Each row was made from one walk, in order. Every step used is in the known rows, and no mark comes twice. Write each row's walk.
In the rows, zero is written as 128.
Known rows
Z, X, K, B: [116 147 134 114 171 162 233 102 167 141  95 144 153 112 146 156 162 170
 183 130 201 128  91 142 101 117 164 124 120]
T, S: [126 134 134 147 157 133 140 158 102 139 122 137 124 143  45 139 109 127
 139 144 107 130 117 133 102 123 128 125 131]
Z, S: [110 152 142 123 108 122  77 133 100 174 148 135 139 136  95  79 115 131
  96 141 148 120 177 135 115 118 146 126 135]
R, Z, S, K, X: [114 143  88  90 104 120 145 121  84 166 129 182 150 154 101  76 119 133
 102 130 200 109 163 145 140 136 143 109 134]
K, X: [114 103 125  86 135 120 133 137 139 134 119 129 141 161 149 140 102 115
 129 129 209 135 117 113 135 123 119 122 101]
T, S, L: [122 131 139 168 154 126 144 154 105 153 121 153 139 183  45 140 112 137
 196 148 106 130 112 133 105 108 131 119 121]
R, K, V: [117 158 140 111 164 200  90 110  83 127 175 145 112 137 145 139 140 122
 139 134 106 126 131 107 171  90 136 117 131]
S, L, R: [127 132 128 160 112 113 103 138 117 133 131 146 129 181 131 150 143 128
 150 124 123 173 112 128 153 113  97 122 122]
Z, S, L, R, K: [106 158 148 142 110 149  41 138  86 175 171 153 144 177 102 112 125 122
 118 138 152 157 167 125 137 109 123 109 142]
X, Z, S, K: [126 163 149 108 110 101  74 145  71 178 118 148 136 129  92  68 117  86
 112 109 160  51 164 129 115 127 150 119 124]
R, Z: [139 131  74 123 144 165 160 111 121 122 136 177 128 125 121 117 136 144
 131 118 144 113 141 154 145 150 121 129 166]
Z, R, K, S: [124 115 139 127 158 131  35 102  53 156 171 111 144 138  80 175 207 120
 157 138 166 134 127 116 143 103 145 124 144]
V, K, S, L, R, Z: [140 112 101 123 193 155  98 103  39 118 117 140 132 169 117 104 127 159
 158 126 139 144 137 111 122  96  89 110 110]
T, S, K: [122 143 138 137 128  85 169 159  75 141  99 137 131 150  40 129 119 115
 132 150 106 128 108 125 103 117 141 107  97]
X, Z, S: [129 156 147 117 134 143  56 146  95 174 135 147 129 123  97  75 113  95
 118 102 161  52 175 139 115 131 138 134 151]
K, S: [114 103 130 123 154 121 116 122  73 125 139  95 127 135 102 135 143 123
 136 137 145 120 108 138 129 102 119 139 122]
Z, R: [136 125 129 136 122  71  73 111  99 162 132 127 139 133  95 145 202 141
 150 132 144 139 133 122 142 112 148 129 131]
T, S, L, R, Z, X: [128 141 109 164 156 136 180 149  95 148 126 176 131 179  47 158 139 137
 173 137 145 159 108 158 126 119 114 117 148]
K, X, Z: [125 109 130  83 153 135 107 150 130 143 113 140 136 152 143 128 100  85
 144 102 223  79 124 115 130 130 118 127 113]
R, Z, X, K, C: [129 113  85 111 177 193 252  86 119 148 114 188 109 130 116 137 160 174
 163 119 200 115 102 170 162 133 160 109 189]
Z, X, K, S: [111 105 140 110 187 151 230  95  99 147 110 113 135 121 122 166 176 160
 177 130 205 123  80 150 114 120 156 123 131]
L, S: [136 141 133 123  77 126 104 122 116 124 137 101 113 124 121  85 120 119
 187 133 132  78 108 138 114 129 135 140 137]
R, K: [121 135 138 121 156 205  89 124 119 126 168 136 134 129 129 160 124 105
 132 128 144 128 132 113 128 134 135 111 144]
S, Z: [139 135  63 119 100  90  82 115 114 126 110 111 124 125 111 113 144 138
 166 162 131 128 123 141 117 119 137 124  88]
X, Z, R: [152 138 135 130 147 101  47 130  94 164 122 141 130 118  95 127 181 101
 159  94 160  70 142 127 132 126 142 136 145]
K, B: [119 168 121 127 127 136 123 138 180 121 120 145 154 120 143 118 128 140
 141 133 144 126 123 127 106  99 130 139 105]
S, L: [124 124 136 154 123 119 131 123 132 143 128 149 149 181 131 130 134 144
 200 132 123 127 120 129 131 111 132 120 115]
Z, X, K: [123 121 140 114 170 156 235  97 132 149 102 133 137 118 139 158 164 162
 174 126 194 130  94 144 114 133 160 119 136]
K, S, N: [116 105 112 118 146 108 119 124  85 131 148 101 168 132  94 119 154 135
 109 148 134 116  91 149 107 101 104 123  57]

Which walk is each row?
[153 111 132  77 191 124  64 118  82 152  92 140 147 151 130  99 118 129
 160 107 204  97 154  77 109 110 116 106  90]  V, K, X, Z, R
[133 136 140  84  60  82 116 134  91 134 105 108 126 149 130  78 108  79
 186 121 191  49  95 122 115 128 142 121  96]  L, S, K, X, Z
[107 116 138 116 173 197  84 115  73 126 176 111 136 138 108 166 136 100
 138 136 160 121 118 120 130 114 128 118 142]  R, K, S
[124 178 149 102 116  99  71 136  52 177 123 155 122 134 103  53 130  96
 114 108 138  49 161 129 141 100 148 121 114]  X, Z, S, K, V
[134 135  93 156 123 137 124 129 112 131 135 176 129 178 129 143 145 138
 153 116 135 163 122 146 163 128  95 123 146]  S, L, R, Z
[139 142 112 118  70 111 108 121 127 127 146 104 154 122 115  69 131 128
 162 144 120  75  95 152  91 126 117 126  73]  L, S, N
[128 105  79 119 123  57  45 102  43 144 129  83 131 135  69 138 202 141
 179 167 157 126 110 146 128  88 141 137  92]  K, S, Z, R
[128 148  79 113 175 192 246  91 153 133 111 188 149 113 135 138 164 181
 174 116 204 114 111 166 123 140 149 124 160]  R, Z, X, K, B
[108 148 148 143 105 121  81 129 103 187 147 150 153 179  96  80 119 143
 154 142 146 118 169 133 120 101 145 120 128]  Z, S, L
[120 133 139 109 139  85 152 171  77 152  89 144 137 166  49 127  96  88
 139 132 168  97 106 117 106 119 133 104  89]  T, S, K, X, Z
[125 140 131 173 145 123 120 168  91 144 125 152 124 184  48 155 122 125
 156 142 107 165 106 132 122 109 104 120 127]  T, S, L, R
[128 131 140 109  48  76 133 120  78 134 116 112  89 152 105  70 123 105
 175 144 136  78  82 131 143  98 162 108 125]  L, S, K, C
[132 108 130  89 147  99  72 139 110 165 116 138 142 154 124 139 147  93
 154 105 232  90 130 113 140 121 130 129 118]  K, X, Z, R
[138 161  84 104  80 117 131  94 136 131 102 100 129 110 125  92 155 157
 251 164 183  77  85 158  85 113 164 132  99]  L, S, Z, X, K, B
[120 108  79 117 129  91  82 112  62 126 127  84 123 131  90 124 154 133
 165 165 148 118 106 150 121  99 128 132  89]  K, S, Z
[130 157 132 115 131 130  57 146 105 178 140 150 161 119  90  62 122 102
  98 113 153  49 163 147  97 126 124 123  99]  X, Z, S, N
[110 156 143 147  97 112  58 140  90 179 149 150 139 178 102  95 129 130
 114 135 147 156 164 135 138 104 120 120 134]  Z, S, L, R
[116 109 100 146 150 133 113 121  60 130 147 137 128 177 101 148 157 132
 157 128 152 147 104 152 153 105  96 135 134]  K, S, L, R, Z
[136 109 129 106 194 146  99 106  50 120 111 106 134 139 114  96 115 153
 142 133 135 124 137  99  96  96 110 115  95]  V, K, S
[134 130  73 107 133 110 170  92 119 142  90 118 129 115 121 141 172 168
 202 159 183 126  96 154 106 128 164 114  94]  S, Z, X, K
[110 116 137  86 160 200  98 130 126 132 161 136 145 156 145 169 104  93
 135 131 207 133 125 102 140 130 128 106 129]  R, K, X
[121 140 133 115 187 171 156 100  86 137 107 144  98 131 147 126 157 184
 153 123  96 131  93 118 157  94 137 121 110]  X, K, V
[133 137  70 110 105  82 150 101 124 136 109 113 132 118 116 124 163 141
 191 166 181 125 121 160 113 121 160 121  96]  S, Z, X
[127 135 130  97 150 185  49 157 101 126 156 140 115 143 144 178 116  62
  81 104 201 153 120 109 161 138  83 115 142]  L, R, K, X, Z
[111 106 129 149 141 111  97 130  64 132 142 111 128 178 106 152 152 123
 155 135 146 156  98 139 147  90  98 134 117]  K, S, L, R
[138 110 116 100 191 130 104 106  58 121 118 106 167 135 111  82 124 159
 122 143 126 122 127 108  82  91  95 105  40]  V, K, S, N
[119 150 126 125 176 182 154 119 163 133  91 146 143 116 144 146 141 176
 158 124 148 129  90 118 101 114 137 125 111]  X, K, B
[119 121 137  84 176 210  75 139 120 140 157 145 141 148 143 161 101  71
 143 108 219  89 128 104 133 137 125 109 138]  R, K, X, Z
